Every row comes from one small tree of marks. The marks that hang from a mark follow it in brackets, in the order of their numbers. Every link used is in the known rows. Which tree was each row made from?
Known rows
k186[k847]: [ -6.6  -1.7  -1.4  -6.1 -16.4 -14.2  20.8  14.4   6.2  -0.1  -2.6   7.4
  -5.2 -11.8 -21.0 -13.1 -15.1  18.6 -13.6   1.2  -9.3]
k430[k894[k12]]: [ -3.9   1.1  -8.1  36.2  -7.6 -18.0  -3.1  -6.4  -1.5   1.3 -10.7  22.5
  12.3 -13.1 -22.1   8.8  12.6  33.3  -0.3  -5.9   3.3]
k593[k894[k186[k847]]]: [ -1.3 -11.0 -11.5 -30.6 -27.8  -2.2  28.4  -5.0   6.9  -7.9   9.9   4.9
  -1.9 -26.5 -15.7 -10.1 -12.6   4.2 -28.7 -37.1   7.2]
k235[k186[k570 k847] k593[k894]]: [ 14.8  -3.9   1.2 -31.1 -20.0   5.4  25.5 -17.3   9.2  16.4 -10.5   0.7
  -2.1 -14.5 -17.7 -39.2 -27.8   9.5  15.9 -35.2  -9.7]
k464[k235]: [-19.5   3.7  -7.7  12.4   6.9 -10.0   3.7   9.4   1.4   2.2   3.8  22.9
  -2.7  -3.4 -13.6 -13.5 -22.9  16.3  -1.8 -14.9  -0.1]
k464[k235[k186 k593[k894]]]: [ -6.7   2.8  -5.7  -7.9   8.6  -0.4   2.4 -18.0   6.0   7.7  -3.8  22.3
  -3.9   0.3 -14.3 -16.8 -25.0  12.1   8.3 -41.9  -3.3]
k894[k12 k186[k570]]: [  1.3  -6.6  -8.4  29.2 -23.3  -1.9  34.7   5.1   3.5   1.7  17.3   9.9
   6.9 -30.2 -16.4 -11.0  -3.1  15.3   6.6 -26.2   8.1]
k593[k235[k186] k894]: [ -6.8   5.3  -7.9  15.7   9.5 -12.6  19.4 -10.8   6.0   4.8  -0.6   4.3
 -10.0  -8.4 -16.1  -7.0  -1.9  17.2  15.0 -57.3  11.0]
k186[k570[k593]]: [  3.0  -3.3  -0.2  13.0  -5.1   9.5  33.0  10.8  -3.5  19.3  -2.4  -1.0
  14.7 -27.0 -18.0 -37.9 -22.5   5.7  21.7 -19.1   2.9]
k430[k894[k186[k570[k593]]]]: [ -0.9  -9.4 -10.3  14.5 -19.8 -11.7  10.0   2.7  -4.5   8.2  -9.0  12.1
  12.1 -27.9 -15.3 -27.6 -27.9   9.0   3.3 -44.5  15.1]
k894[k12 k186[k570[k593] k847]]: [  4.6 -10.7  -4.3  29.0 -28.4  -3.7  56.8  27.2   3.1   6.1   6.8   5.9
  12.4 -33.0 -20.9 -16.3 -15.0  21.7  -2.9 -33.2   2.9]
k235[k593[k894[k186]]]: [  6.8 -11.8  -7.0 -28.4 -18.1   6.0   5.0 -41.4   8.7  -3.4   7.0   9.2
  -1.7 -21.0 -18.9 -19.9  -9.7  -9.2 -15.2 -43.7   1.3]
k894[k12 k186[k847]]: [ -3.6  -7.2  -7.1  22.9 -26.9 -16.2  36.3  15.1   8.1  -8.6  11.9  14.8
   0.4 -22.0 -21.9   8.1  -0.2  25.7 -19.4 -21.3  -0.2]
k186[k570[k593[k235]] k847]: [ -0.4  -4.0   1.8  22.1 -10.7 -10.4  48.4  33.0   0.3  19.8 -11.5  -4.8
   1.3 -20.9 -19.7 -47.3 -35.3  17.4  12.4 -33.0  -1.2]
k464[k235[k186[k570] k593]]: [ -6.3   4.1  -1.8   6.5   5.5  -3.4   5.7  -4.7   4.2  16.8  -4.9  19.9
  -4.0  -1.2 -12.4 -36.8 -39.3  13.0  27.3 -34.2  -5.5]
k464[k235[k593[k894]]]: [ -7.7  -2.5  -7.4 -12.7   2.3   1.4  -0.3 -21.1   4.3   3.1   0.9  21.6
  -1.8  -5.2 -15.1 -23.5 -21.8   5.6  -9.3 -31.8  -3.1]
k186[k570[k593[k235 k894]] k847]: [  3.4  -6.6  -1.5   5.0 -13.7  -2.1  53.6  24.6   0.3  18.4  -9.7  -8.0
   4.6 -25.8 -18.5 -46.3 -30.4  15.1   4.6 -40.9   2.6]
k186[k570 k847]: [  0.2  -3.7  -0.5  -9.6 -25.6  -6.5  32.8  22.0   3.2  12.1  -3.2  -0.5
  -1.6 -20.6 -16.0 -41.9 -30.6  15.8   4.3   0.0  -6.9]
k12[k894]: [ -8.1   1.5  -7.8   8.2  -8.2 -12.1   0.2  17.8  -6.0   2.2 -15.3  21.6
   9.1 -16.1 -19.2  -9.1 -13.7  17.3   5.3   0.3   2.0]
k464[k235[k186[k570] k593[k894]]]: [ -2.4   1.4  -5.2  -9.9   2.5   5.1  10.1 -13.5   4.1  15.1  -4.3  17.0
  -1.0  -5.8 -11.3 -35.2 -34.5  10.3  19.4 -43.0  -1.7]

Write each row's tree
[  2.9   1.8   3.4   8.5  -7.9  -3.5  42.2  27.2   2.0  20.3 -11.4   0.5
   5.7 -16.0 -18.6 -28.5 -31.8  21.4  27.7 -24.8  -4.4]  k235[k186[k570[k593] k847]]
[ -8.1   6.4  -0.8  31.2   0.6 -25.5  29.7  21.2   6.1  14.1  -7.0   1.6
 -15.4  -5.9 -16.2 -30.7 -26.6  25.0  28.8 -42.3   1.5]  k593[k235[k186[k570 k847]]]
[  9.6  -7.9  -1.1   0.9 -21.3   9.2  57.0  22.1   0.0  16.6  -6.8  -3.7
  17.1 -30.6 -20.7 -30.2 -16.8  20.6   0.2 -18.0  -2.5]  k186[k570[k593[k894[k12]]] k847]
[ -0.2   3.9   1.2  -0.3 -13.9  -9.3  31.1  20.8   4.9  15.2  -6.6   2.8
  -3.6 -12.6 -15.8 -27.8 -29.3  22.7  25.7 -14.3  -5.7]  k235[k186[k570 k847]]
[  3.7  -6.2   2.2   1.6 -18.5   0.8  47.0  30.4  -0.2  18.4  -9.5  -3.4
   9.8 -25.5 -19.7 -42.9 -33.7  14.3   7.3 -13.9  -5.0]  k186[k570[k593] k847]
[-11.3   4.5  -2.1  15.5   3.5  -8.2  32.7  35.3   0.6  17.8  -9.1  15.2
   2.3  -5.8 -13.3 -30.0 -45.2  25.1  19.7 -31.8  -2.9]  k464[k235[k186[k570[k593] k847]]]
[  6.1 -11.1 -11.1  -8.2 -33.1   4.1  44.7   1.2   5.2  -0.9  12.1   3.5
   7.4 -33.1 -16.2 -11.6  -3.4  16.2 -16.1 -31.4   6.9]  k593[k894[k12 k186[k570 k847]]]
[ -0.4 -11.1  -8.8   6.9 -28.6 -17.6  19.6  15.8  -2.6   7.5 -14.1  10.7
   8.9 -26.6 -16.5 -30.3 -35.5  14.9  -6.1 -41.2   9.6]  k430[k894[k186[k570[k593] k847]]]
[ -3.5  -9.1  -7.1  15.4  -3.6  -8.0  43.3   9.4   2.9   3.5  -1.1   1.0
   2.3 -24.2 -21.1 -16.3 -17.2   7.7 -12.4 -72.0  12.5]  k570[k593[k235 k894[k186[k847]]]]
[  0.0   2.4  -3.4  46.5  17.0  -2.8  41.2   2.8   1.1  11.7  -6.2   5.5
  11.5 -16.2 -24.3   4.9   9.0  25.1  16.6 -59.0   9.5]  k570[k593[k235[k186] k894[k12]]]
[  9.7  -0.4   5.4 -10.4 -15.3  -4.2  20.5  -5.4   9.1  18.2 -11.9   4.3
  -6.2  -9.0 -19.2 -40.6 -33.7  12.5  25.2 -24.8 -14.5]  k235[k186[k570 k847] k593]
[ -7.9  -6.5 -10.4 -14.9  -4.1  -0.2   3.1 -20.8   5.8  -1.4   5.8  21.9
  -4.0  -9.7 -13.5 -23.8 -27.2   1.0 -14.7 -46.1   1.6]  k464[k235[k593[k894[k186]]]]
[ -4.5  -6.0 -11.8   3.2 -25.3  -9.6  14.0  22.5  -6.2   3.8  -7.0  16.9
   8.3 -28.5 -13.5 -28.5 -33.0   7.5   8.6 -24.0  11.0]  k12[k894[k186[k570]]]
[  1.3 -10.0  -7.9  -3.8  -6.6  10.1  33.6  -4.4   0.0   2.2   4.4   3.7
  14.8 -30.3 -20.1  -8.2  -9.3  -1.5 -11.3 -50.3  12.0]  k570[k593[k894[k186]]]
[  8.5   0.0  -1.3 -19.9  -1.6   6.0   4.6 -38.9   8.9   7.3  -4.7   9.1
  -1.6  -9.0 -19.9 -12.5  -6.4   4.7  13.2 -38.0  -4.8]  k235[k186 k593[k894]]
[  0.5  -8.5 -10.5  24.2 -32.4 -21.4  19.7  12.4   0.3   2.3  -6.9  16.4
   8.6 -24.8 -17.7 -14.1 -13.7  29.7  -6.6 -26.8   6.8]  k430[k894[k12 k186[k570 k847]]]
[  3.9  -8.7  -6.3  37.5 -17.6   3.0  45.3  11.6   0.7   7.2  12.2   7.7
  16.3 -34.3 -19.4 -12.0  -6.0  14.4   8.8 -37.5   9.7]  k894[k12 k186[k570[k593]]]
[ -8.0  -7.9 -12.5  -0.2 -15.6 -19.1  31.6  -0.5   8.3  -6.4   7.7   2.7
 -14.7 -20.0 -15.7 -17.3 -15.4   8.8 -20.5 -67.2  13.3]  k593[k235 k894[k186[k847]]]
[ -8.4  -6.0 -14.2   6.8  -6.6 -13.2  22.5 -12.6   6.2  -5.5  12.4   4.2
 -11.7 -20.8 -14.2 -13.5  -8.1   3.3 -11.2 -70.1  18.4]  k593[k235 k894[k186]]
[  8.8  -5.3  -3.4  11.5  -8.0  17.6  42.5   2.9  -3.0  17.6  -0.1  -1.2
  22.3 -32.1 -18.8 -26.2  -5.4  11.7  14.4 -23.5   5.8]  k186[k570[k593[k894[k12]]]]
[ 16.5  -0.6  -0.5  -3.0  -8.5  13.2  20.7 -31.2   7.3  16.2  -3.2   6.2
   6.9 -16.7 -19.0 -21.8  -3.0  13.8  28.5 -34.9  -4.4]  k235[k186[k570] k593[k894[k12]]]
[ -2.0   2.3  -5.8   5.6  -4.5 -13.1  36.9   6.2   6.1  12.5  -5.0  -3.0
 -10.9 -13.2 -14.2 -28.6 -19.4  20.9  16.7 -54.9   7.1]  k593[k235[k186[k570 k847]] k894]
[ -8.5   8.1  -2.3  38.7   9.3 -19.7  20.6   7.8   4.0  14.3  -2.3   3.4
 -12.5  -6.9 -14.9 -27.4 -19.6  19.5  38.4 -45.3   6.6]  k593[k235[k186[k570]]]
[-10.2   3.5  -0.7   1.7   3.2 -14.6   7.5   3.3   7.9   8.4  -9.6  23.5
  -9.5   5.7 -17.0 -21.8 -36.3  20.3   6.5 -30.3 -12.3]  k464[k235[k186[k847] k593]]
[ 11.7  -1.1   0.9  -9.3 -11.5  -0.5  23.1 -20.6  12.0   6.4  -8.9  10.4
   0.2  -8.2 -24.4  -2.4   0.2  23.1   2.4 -29.0 -12.7]  k235[k186[k847] k593[k894[k12]]]
